Every row comes from one small tree of marks. The marks that hang from a mark follow it in brackets, in alphabetical order. Every link used is in the known rows. Which tree was each row made from?
Known rows
fekal{giga{bunak{bebizoz{gemod}} pizas{susiged}}}: [ 1.94  2.68 -6.58  3.11 -3.69 -1.69 -2.12  6.02  5.15  1.62  2.24  3.60
 -6.27  4.85  3.33  0.35  3.23  2.65  2.67 -5.83]
fekal{giga{bunak pizas}}: [ 0.69  2.34 -6.92  3.77 -4.56 -1.35 -4.26  4.55  7.34  0.32  0.96  1.67
 -4.47  0.25  3.92 -0.44  3.06 -1.02  3.56 -4.47]
musut{susiged}: [ 1.43  3.77  0.28  1.63 -5.16 -2.91 -3.61  3.03  7.19  0.88  1.49 -0.92
 -5.04  0.43  3.79  2.18 -1.15 -2.16 -0.80 -1.70]
fekal{giga}: [-0.64  2.56 -1.64  3.15 -4.74 -4.03 -2.97  3.05  6.55  0.90  0.54  2.14
 -3.60 -0.32  2.92 -0.67  0.95 -2.71 -0.51 -3.73]
pizas{susiged{gemod musut}}: [ 2.82  1.11 -1.87 -1.54 -0.59 -4.94 -4.33  1.21  3.76 -0.54 -1.00  0.28
 -2.74 -3.57  3.72  5.32 -1.30 -0.94 -3.94 -3.25]
gemod{giga{bunak}}: [ 2.46  1.26 -3.47  3.75 -4.61 -4.44 -5.25  3.29  8.03  2.29  3.25  1.04
 -1.07  0.98  2.37  1.82 -0.15 -3.07  2.49 -2.54]
bebizoz{bunak}: [ 0.05  2.62 -1.12  0.56 -5.79 -3.48 -1.62  3.06  7.52  0.93  2.24  2.38
 -3.59  0.58  1.53  0.50  1.35 -1.84  2.17 -1.68]
musut{susiged{gemod}}: [ 2.67  3.14  0.21  0.05 -3.87 -3.73 -4.98  1.90  6.00  0.27 -0.34 -0.88
 -3.10 -1.57  3.53  3.42 -1.69 -2.78 -1.89 -2.64]
bunak{giga{pizas}}: [ 1.31  2.00 -4.44  3.84 -2.62 -2.19 -1.33  4.75  6.24  1.39  1.69 -2.01
 -4.35  0.63  4.28  0.79  0.36  0.20  3.23 -2.18]
fekal{giga{bunak{bebizoz{gemod}} pizas{susiged{musut}}}}: [ 2.39  2.47 -6.19  1.08 -1.22 -2.99 -3.60  6.34  3.96  2.12  0.51  3.37
 -6.72  2.72  4.14  1.15  2.29  2.32  2.51 -6.16]
susiged{gemod{bebizoz giga} musut}: [ 4.01  0.87 -0.48  1.66 -2.11 -8.20 -6.69  3.20  4.19  3.65 -0.79 -0.47
 -0.01 -0.96  2.01  4.79 -3.57 -5.30 -1.00 -2.97]
susiged{gemod musut}: [ 2.05  1.33 -0.71 -1.43 -1.21 -5.32 -5.12  1.76  4.42 -0.13 -1.31  0.71
 -1.59 -4.91  3.47  3.54 -1.44 -4.02 -0.88 -2.82]
susiged{gemod{giga{pizas}}}: [ 4.25  1.38 -6.62  3.77 -4.04 -2.85 -3.64  2.62  4.56  2.43  2.14 -0.98
 -0.23 -0.43  2.75  3.67 -0.30 -1.76  0.58 -2.69]
fekal{giga{bunak pizas{susiged}}}: [ 1.29  2.19 -7.80  3.79 -4.00 -1.21 -3.66  4.25  6.84 -0.03  1.38  1.42
 -5.57  1.56  4.16  1.32  2.91  1.99  0.60 -4.71]
giga{bunak pizas{susiged{gemod}}}: [ 3.36  1.20 -7.37  1.39 -2.88 -1.07 -4.48  2.64  5.81 -1.64  1.28  0.16
 -3.16 -0.86  4.04  4.67  1.54  1.03  0.62 -3.51]
susiged{gemod}: [ 1.49  1.50 -1.24  0.61 -3.67 -3.95 -3.72  1.29  5.75 -0.65  0.36  0.79
 -0.98 -2.92  2.70  2.67 -0.32 -3.74 -0.67 -2.47]
fekal{giga{bunak{bebizoz{gemod{susiged{musut}}}} pizas}}: [ 2.97  4.75 -4.21  2.54 -3.53 -2.47 -4.48  6.02  3.45  4.41 -1.30  2.96
 -5.14  2.34  4.31  0.26  2.13 -1.37  5.69 -5.86]
bebizoz{gemod}: [ 2.54  3.27 -1.94  2.58 -3.54 -4.18 -1.51  4.30  5.56  0.76  3.07  3.07
 -2.79  0.89  3.35  1.67  0.69 -1.40  0.77 -2.25]
musut{susiged{gemod{bebizoz giga}}}: [ 4.69  2.64  0.68  3.16 -4.76 -6.74 -6.61  3.42  5.74  4.24  0.32 -1.93
 -1.55  2.14  1.96  4.92 -4.00 -4.03 -1.86 -2.82]
giga{bunak{bebizoz{gemod}} pizas{susiged}}: [ 3.03  2.48 -6.19  2.31 -3.93 -0.78 -1.79  5.60  5.33  0.45  3.78  2.13
 -5.48  4.50  3.52  2.43  2.54  2.21  3.73 -3.77]

Write each row's tree
[ 4.12  1.98 -4.22  1.57 -5.15 -2.05 -6.85  3.71  6.04  3.46  1.27 -1.99
 -3.17  2.35  2.63  3.09 -0.97 -2.09  3.75 -4.19] -> musut{susiged{gemod{giga{bunak{bebizoz} pizas}}}}
[ 4.87  4.06 -5.39  4.56 -4.65 -2.32 -3.79  3.43  3.33  5.36  0.60 -1.91
 -2.12  0.68  4.32  4.16 -0.82 -1.85  1.73 -1.96] -> gemod{giga{pizas} susiged{musut}}
[ 6.33  3.93 -2.78  3.65 -2.55 -5.62 -5.86  4.74  4.43  5.52  0.99  2.54
 -0.81  1.42  3.93  3.81 -0.56 -2.30  2.89 -3.49] -> bebizoz{gemod{giga{bunak} susiged{musut}}}
[ 4.07  2.09 -6.23  6.34 -5.58 -3.52 -2.40  4.63  5.08  3.21  3.59 -2.02
 -3.30  5.14  2.64  4.99 -1.02  0.66 -0.84 -1.78] -> gemod{bebizoz giga{pizas{susiged}}}
[ 0.94  1.00 -6.05  1.11 -4.02 -1.55 -4.45  3.07  5.30  0.22 -0.51  1.38
 -4.68  1.00  2.60  1.52  2.32  0.35  1.24 -6.28] -> fekal{giga{bunak{bebizoz} pizas{susiged{gemod}}}}
[ 1.28  3.82  2.01  3.48 -6.05 -5.80 -2.13  4.75  6.69  5.16 -0.69 -0.24
 -3.90  4.21  1.64  1.08 -1.19 -2.45  3.91 -2.22] -> gemod{bebizoz{bunak{giga}} susiged}
[ 4.92  3.15 -7.10  4.19 -4.66 -3.33 -0.81  6.02  5.24  4.83  4.93  2.90
 -2.51  4.68  2.05  1.60  1.88  1.59  3.71 -2.34] -> bebizoz{bunak gemod{giga{pizas}}}
[ 3.20  0.91 -5.04 -1.16  0.77 -4.38 -2.72  4.04  4.14  2.19 -1.20 -0.45
 -4.95 -1.01  3.71  3.60 -0.24  3.40  0.54 -4.14] -> bebizoz{bunak{giga{pizas{susiged{gemod musut}}}}}
[ 3.98  0.90 -3.54  1.36  0.93 -5.65 -4.25  4.79  3.18  1.97 -1.90 -2.86
 -4.64 -0.16  4.16  5.24 -2.51  1.06 -0.86 -3.69] -> bunak{giga{pizas{susiged{gemod{bebizoz} musut}}}}
[ 2.39  5.00 -4.68  4.39 -6.17 -1.17 -3.09  5.65  4.72  3.90  0.51  3.21
 -4.58  4.36  3.45 -0.61  3.34 -0.90  5.89 -5.39] -> fekal{giga{bunak{bebizoz{gemod{susiged}}} pizas}}
[ 1.50  4.66  1.09  2.98 -8.38 -4.26 -2.57  3.65  6.50  3.61  0.37  1.20
 -3.25  3.52  1.12  2.23 -0.02 -4.01  2.85 -1.58] -> gemod{bebizoz{bunak} susiged}
[ 4.65  2.03 -3.97  4.35 -3.45 -5.36 -4.30  5.07  6.53  3.12  4.21  3.35
 -0.78  2.51  2.74  2.06  0.40 -1.37  2.88 -3.14] -> bebizoz{gemod{giga{bunak}}}
[ 0.88  2.12 -4.37  2.29 -3.56 -2.55 -0.56  5.27  7.05  2.48  1.96 -0.10
 -5.27  1.89  2.85 -0.30  1.37  1.40  4.97 -2.36] -> bebizoz{bunak{giga{pizas}}}
[ 2.19  4.30 -2.03  4.66 -6.08 -3.34 -1.43  5.86  5.92  5.28  0.08 -1.47
 -4.68  4.92  2.57  1.38 -0.05 -0.59  5.51 -2.18] -> gemod{bebizoz{bunak{giga{pizas}}} susiged}
[ 4.47  1.40 -7.22  5.91 -5.22 -3.28 -4.64  5.24  6.57  2.56  3.59 -1.05
 -3.34  5.13  2.85  4.78 -0.42  0.61  1.53 -2.60] -> gemod{bebizoz giga{bunak pizas{susiged}}}
[ 3.53  0.18 -5.39  0.23 -2.31 -3.48 -6.91  3.66  4.58  3.01  0.13 -0.46
 -1.61 -0.89  2.57  3.21 -0.64 -3.23  4.68 -4.32] -> susiged{gemod{giga{bunak{bebizoz} pizas}} musut}
[ 4.34  1.74 -7.35  3.18 -2.20 -2.95 -3.15  3.76  3.82  2.99  2.39 -1.53
 -3.77  1.07  4.20  5.08 -0.51  1.78 -1.49 -2.30] -> gemod{giga{pizas{susiged{musut}}}}
[-1.87  1.53 -0.79  1.52 -5.71 -3.48 -4.56  3.63  7.81  0.99  0.35  2.81
 -4.39  1.05  1.90 -1.89  1.61 -3.87  3.70 -4.94] -> fekal{giga{bunak{bebizoz}}}
[ 3.32  1.59 -7.68  4.85 -4.92 -1.80 -4.56  4.32  7.11  2.19  3.80 -0.31
 -1.81  1.58  3.36  2.40  1.05 -1.29  4.23 -2.35] -> gemod{giga{bunak pizas}}
[ 0.20  1.84 -4.52  1.73 -6.00 -0.08 -3.44  4.23  7.18 -0.05  2.54  0.06
 -4.68  1.60  2.94  0.49  2.14 -2.39  6.38 -2.77] -> giga{bunak{bebizoz} pizas}
[ 1.04  2.68 -6.89  4.21 -4.36 -1.32 -1.46  3.71  5.16  0.43  1.42  0.44
 -5.67  1.69  3.95  1.56  2.11  2.29 -1.92 -3.92] -> fekal{giga{pizas{susiged}}}
[ 4.62  3.52 -6.94  6.18 -6.70 -0.95 -4.64  3.53  6.01  4.07  2.35 -1.05
 -1.41  2.55  3.56  3.02  1.03 -1.73  4.59 -2.39] -> gemod{giga{bunak pizas} susiged}
[ 4.31  0.87 -1.97  3.73 -4.15 -6.62 -4.55  2.51  4.84  2.69  1.18 -0.71
 -0.60  2.29  1.31  5.78 -2.63 -1.82 -3.65 -2.94] -> pizas{susiged{gemod{bebizoz giga}}}
[ 4.36  2.52 -5.57  0.90  0.96 -4.43 -0.49  7.20  3.87  3.56  1.53  1.69
 -6.58  2.85  4.25  2.42  0.91  5.77  2.13 -3.68] -> bebizoz{bunak{giga{pizas{susiged{musut}}}} gemod}
[ 3.36  0.94 -3.92  3.37 -1.65 -4.45 -2.72  4.52  4.57  1.35 -0.21 -2.54
 -3.99  2.03  3.41  4.49 -1.50  1.21 -0.60 -3.44] -> bunak{giga{pizas{susiged{gemod{bebizoz}}}}}
[ 3.73  2.76 -6.07  2.90 -1.50 -3.28  1.08  6.66  5.33  3.15  3.11  1.73
 -5.99  4.77  3.37  1.56  2.06  5.98  2.35 -3.24] -> bebizoz{bunak{giga{pizas{susiged}}} gemod}
